What can hang from each mark
J426: J298 J323 J882 J967
J882: J345 J426
J877: J345
J812: J419
J967: J345 J426
J323: J345
J419: J812 J877
J345: J323 J812 J882
J978: J877

Every row comes from one small tree of marks. The marks that hang from a mark follow it in brackets, in the order of their numbers. Every link used is in the known rows. Which tree was each row made from?
Known rows
J323(J345(J882(J426(J967)))): [ 0.73  2.57 -0.59 -0.19  1.69 -3.59  4.65  2.69  2.60  3.20 -2.44 -0.68
 -3.45  2.27  3.97 -4.59  1.88  0.78  1.70 -5.51  4.32 -2.47 -1.26 -1.12]
J426(J298 J323(J345(J812(J419))) J882 J967): [-0.39  3.90 -1.56  0.51  2.98 -3.99  2.01  1.85  1.99  2.53 -0.29 -0.83
 -3.33  5.19  4.13 -1.83  1.80 -0.83 -1.67 -6.35  1.93 -3.23  2.13 -1.65]
J812(J419(J877(J345(J882)))): [-0.78  2.25 -2.65  2.55  1.54  1.38  3.89  3.40 -3.58  5.31  0.11  1.08
  2.44  0.48  1.89 -3.95 -0.50 -0.72  0.26 -4.87  2.85 -3.15  0.78  0.53]
J882(J345 J426): [ 1.62  2.68 -1.04 -0.79  1.08 -1.57  6.18  2.24  1.02  2.67 -0.53 -1.26
 -3.02 -0.22  4.84 -5.15  1.28  1.78  1.24 -3.84  2.73 -1.04 -2.90 -0.35]
J323(J345(J812(J419(J877)) J882(J426))): [-0.13  1.75 -1.86  2.49  2.34  0.38  6.15  2.49 -2.55  4.31 -0.48  0.65
  0.94  1.87  2.29 -2.80  0.84 -1.43  0.27 -5.25  3.49 -3.25  0.99  0.34]
J812(J419(J877)): [ 0.06  3.15 -2.64  0.26  0.59 -0.31  3.79  3.62 -3.02  5.28  2.62 -0.75
  0.81 -0.44  2.53 -3.33 -0.47 -0.92  0.36 -5.09  0.98 -3.17 -0.75 -0.21]
J426(J298 J967(J345(J323 J882))): [ 0.84  2.62  1.44  0.84  3.31 -1.24  0.28  2.50  4.17  1.03 -0.93 -0.22
 -2.73  3.77  2.91 -4.10  1.59  1.41  0.45 -3.30  2.84 -2.28  1.10 -2.11]
J978(J877(J345)): [-2.87  3.52 -1.49  0.75 -0.68 -1.28  4.12  2.66 -1.97  4.77  1.38  0.72
  1.88 -1.32  2.03 -5.08 -0.56  0.74  0.72 -3.76  2.93 -2.09 -1.04  0.20]
J345(J812 J882): [-0.86  4.65 -0.52  1.39  1.91 -0.74  2.79  3.39 -1.81  2.33 -0.50  0.44
  0.20  1.61  1.47 -2.79  0.22 -1.07 -0.25 -3.45  2.45 -3.21 -0.73 -0.28]
J426(J323 J882): [ 1.18  5.23 -1.53 -0.65  1.74 -2.13  1.32  2.57  0.44  2.26  1.20 -2.29
 -3.83  1.77  3.66 -2.54  0.83  0.07  0.22 -5.72  1.37 -2.61 -1.31 -1.54]
J967(J345(J812) J426(J323)): [-2.29  4.24  0.81  0.14  0.21  2.49  2.24  1.61  1.80  1.24 -0.36 -1.05
 -1.29  2.87  0.72 -3.78  1.49  0.76 -1.00 -2.74  2.69 -0.97 -0.61 -0.61]
J323(J345(J812(J419(J877)) J882(J426(J298 J967)))): [ 1.04  0.98 -1.07  2.33  3.68 -2.44  4.47  2.43  2.10  3.66 -1.99  1.04
 -0.85  4.31  3.80 -2.95  0.75 -0.85 -0.77 -4.93  3.51 -3.79  2.52 -0.53]
J967(J345(J812(J419(J877))) J426(J298 J323 J882)): [ 0.22  2.25  0.85  1.36  2.49  1.47  1.05  1.56  2.78  1.96 -0.32 -1.06
 -2.13  4.70  1.84 -2.04  0.41  0.35 -2.31 -3.99  2.11 -2.36  2.30 -0.64]
J877(J345(J323 J812(J419) J882(J426(J298 J967)))): [-0.45  0.86 -0.23  3.86  4.97 -0.62  1.62  1.67  0.70  2.22 -3.25  1.88
  0.19  4.38  4.35 -3.34  1.73  0.44 -1.30 -3.72  3.01 -3.17  2.79 -0.63]
J877(J345(J323 J812(J419) J882)): [-2.86  2.99 -1.84  4.08  3.00  2.56  2.24  2.47 -5.35  3.08 -0.35  1.90
  3.38  1.83  1.50 -2.74  1.38 -1.07 -0.44 -4.07  2.34 -2.97  1.56 -0.09]
J978(J877(J345(J812))): [-4.05  4.08 -1.41  2.08 -0.15 -0.33  4.92  2.14 -2.23  4.00  1.06  1.72
  3.13 -0.25  1.50 -4.13 -0.66 -0.22 -0.60 -2.95  3.13 -2.26  0.14  0.49]
J877(J345(J323 J812 J882(J426(J298)))): [-0.18  1.55 -0.56  3.42  4.18  0.74  1.88  1.96  0.38  1.09 -3.34  1.99
  0.79  3.26  3.20 -3.50  1.09 -0.28 -0.81 -3.01  3.85 -2.53  1.31  0.27]
J967(J345): [-0.97  4.30 -0.39 -1.00 -0.80 -0.09  4.37  2.91  0.63  3.04  0.79 -1.24
 -1.80  0.06  1.53 -4.96  0.88  1.02  0.73 -3.70  3.37 -1.21 -2.32 -0.42]
J345(J323 J812 J882): [-0.82  4.24 -0.66  2.45  3.25  1.00  1.17  2.90 -2.80  1.27  0.45  0.47
  1.02  1.97  1.71 -1.99  1.16 -1.35  0.17 -3.37  1.74 -3.15  0.32 -1.00]
J419(J877): [ 0.66  3.87 -2.64 -0.27  0.48 -0.25  3.99  3.61 -0.73  4.25  2.11 -0.84
  0.06 -0.27  2.49 -3.61 -0.80 -0.99  0.72 -4.53  1.77 -2.77 -1.25 -0.14]
J419(J812 J877): [ 1.03  4.92 -3.07 -0.32  0.81  0.86  4.71  3.45 -0.77  4.30  2.24 -0.66
  2.19 -0.35  1.61 -4.11 -2.56 -1.66  0.68 -4.26  1.05 -2.24 -1.05  0.99]

Write each row's tree
[ 2.30  1.53 -0.79  3.30  4.92 -0.51  1.52  2.05  0.17  2.44 -0.38  0.54
 -0.71  3.90  3.52 -2.02  0.38 -0.77 -1.48 -3.96  0.96 -3.71  2.52 -0.36]
J345(J812(J419(J877)) J882(J426(J298 J323)))
[ 1.06  1.18 -0.17  1.83  4.40 -1.51  3.62  1.31  1.73  1.50 -0.79  0.42
 -2.10  3.43  5.85 -3.57  2.24  1.35 -0.80 -3.43  1.26 -2.12  1.45 -1.41]
J882(J345(J323 J812(J419)) J426(J298 J967))
[-1.29  2.87 -0.40  0.07  1.75 -1.80  0.57  2.27  0.45  2.21 -1.82 -1.40
 -1.92  4.62  2.54 -1.84  1.92 -0.61 -1.47 -5.78  2.42 -2.71  0.70 -0.57]
J967(J426(J298 J323(J345(J812(J419))) J882))
[ 2.54  1.59 -0.42  3.24  5.51 -1.80  1.51  1.73  2.78  2.42 -0.71  0.65
 -2.04  5.14  4.60 -2.10  0.51 -0.40 -1.79 -4.24  0.85 -3.87  3.45 -1.19]
J345(J812(J419(J877)) J882(J426(J298 J323 J967)))
[-0.72  2.67  0.07  3.79  3.89  2.85  3.18  1.66 -0.48  2.61  1.86  0.93
  0.64  3.42  1.80 -2.53  0.95 -0.24 -0.41 -3.45  2.01 -3.12  3.53 -1.78]
J426(J967(J345(J323 J812(J419(J877)) J882)))
[ 0.55  2.63  0.10  3.13  4.16  0.32  1.67  1.77  2.85  2.23  0.52  0.72
 -1.26  5.40  2.52 -2.73  0.55 -0.09 -2.01 -3.51  1.57 -3.09  4.19 -1.43]
J426(J298 J323 J967(J345(J812(J419(J877)) J882)))
[-3.00  3.39 -1.82  3.05  1.59  0.76  3.66  3.04 -4.55  4.01 -1.19  1.63
  2.62  1.50  1.31 -3.51  0.47 -0.96 -0.91 -4.15  3.25 -3.02  0.59  0.55]
J877(J345(J812(J419) J882))
[ 2.34  0.54 -1.62  2.82  4.48 -1.08  2.12  1.87  2.93  3.80 -1.79  0.71
 -1.47  4.14  5.05 -4.16  0.48  0.95 -0.80 -5.05  2.38 -3.03  2.96 -0.60]
J812(J419(J877(J345(J882(J426(J298 J323 J967))))))
[ 1.77  4.27 -1.03  0.68  3.43 -1.69  2.69  1.74  2.61  0.44 -0.05 -0.74
 -3.61  3.93  4.54 -2.33  1.06  0.28 -1.39 -4.04  1.41 -2.23  0.74 -1.12]
J426(J298 J323 J882(J345(J812)))
[-1.15  1.11  0.60  4.24  3.96 -0.29  1.85  1.33 -0.20  1.77 -1.62  2.71
  2.04  2.35  2.97 -3.43  0.49  0.58 -0.39 -2.29  3.33 -2.64  2.25 -0.01]
J978(J877(J345(J323 J812 J882(J426(J298)))))
[ 1.33  1.90 -0.44  1.46  3.57 -0.02  4.01  1.54  1.51  0.51 -0.90  0.30
 -1.46  2.33  4.85 -3.51  1.82  0.71 -0.29 -2.81  2.00 -1.56  0.06 -0.59]
J882(J345(J323 J812) J426(J298))
[-1.46  3.17 -0.73  3.13  3.49  0.97  1.07  2.89 -5.10  2.39  0.89  0.58
  1.69  1.73  1.53 -1.68  1.55 -1.32 -0.19 -4.01  0.95 -3.62  0.81 -1.06]
J345(J323 J812(J419) J882)
[-0.79  3.96 -1.58  1.44  2.32  1.79  4.35  2.04 -1.97  1.26  1.67  0.14
  0.57  1.03  3.19 -3.17  1.60 -0.22  0.32 -3.23  1.32 -1.74 -0.31 -0.87]
J882(J345(J323 J812))
[ 1.61  2.54 -0.98  3.29  4.78 -0.24  2.81  1.36  0.75  3.05  0.54  0.42
 -1.63  3.88  4.03 -2.27  0.66 -0.33 -1.04 -4.71  0.85 -3.63  2.72 -1.49]
J345(J812(J419(J877)) J882(J426(J323 J967)))
[ 2.37  2.90 -0.86 -0.64  2.15 -2.85  1.11  2.36  2.80  1.93 -0.66 -1.48
 -3.57  2.20  4.69 -3.80  1.15  0.84 -0.17 -4.38  1.45 -2.09 -1.26 -0.66]
J882(J426(J298 J323))
[-1.12  3.25 -2.68  2.59  2.55  2.37  2.88  2.53 -4.46  3.43  3.32  0.37
  2.76  0.88  1.99 -1.77  0.26 -2.15 -0.46 -4.31  0.25 -3.49  1.45 -0.61]
J345(J323 J812(J419(J877)))
[-1.98  2.50  1.69  0.52  1.26  2.13  0.51  2.20  2.29  0.54 -1.48 -0.14
 -0.26  3.15  1.09 -3.42  1.47  0.61 -0.96 -1.94  2.94 -1.31  0.11 -0.60]
J967(J345(J323 J812) J426(J298))
[-0.01  1.95  2.59 -0.63  0.89 -0.79  0.22  3.50  3.53  1.90 -3.45 -0.81
 -2.10  2.75  1.03 -4.78  0.76  1.81  0.19 -2.58  4.06 -1.62 -1.30 -0.29]
J967(J345(J882) J426(J298))
[-0.45  4.56 -4.21  0.69  0.28  2.48  5.91  2.97 -1.06  4.91  0.94  0.69
  3.97 -0.32  1.69 -5.20 -2.51 -1.41  0.32 -4.34  2.75 -1.77 -0.31  1.88]
J419(J812 J877(J345))
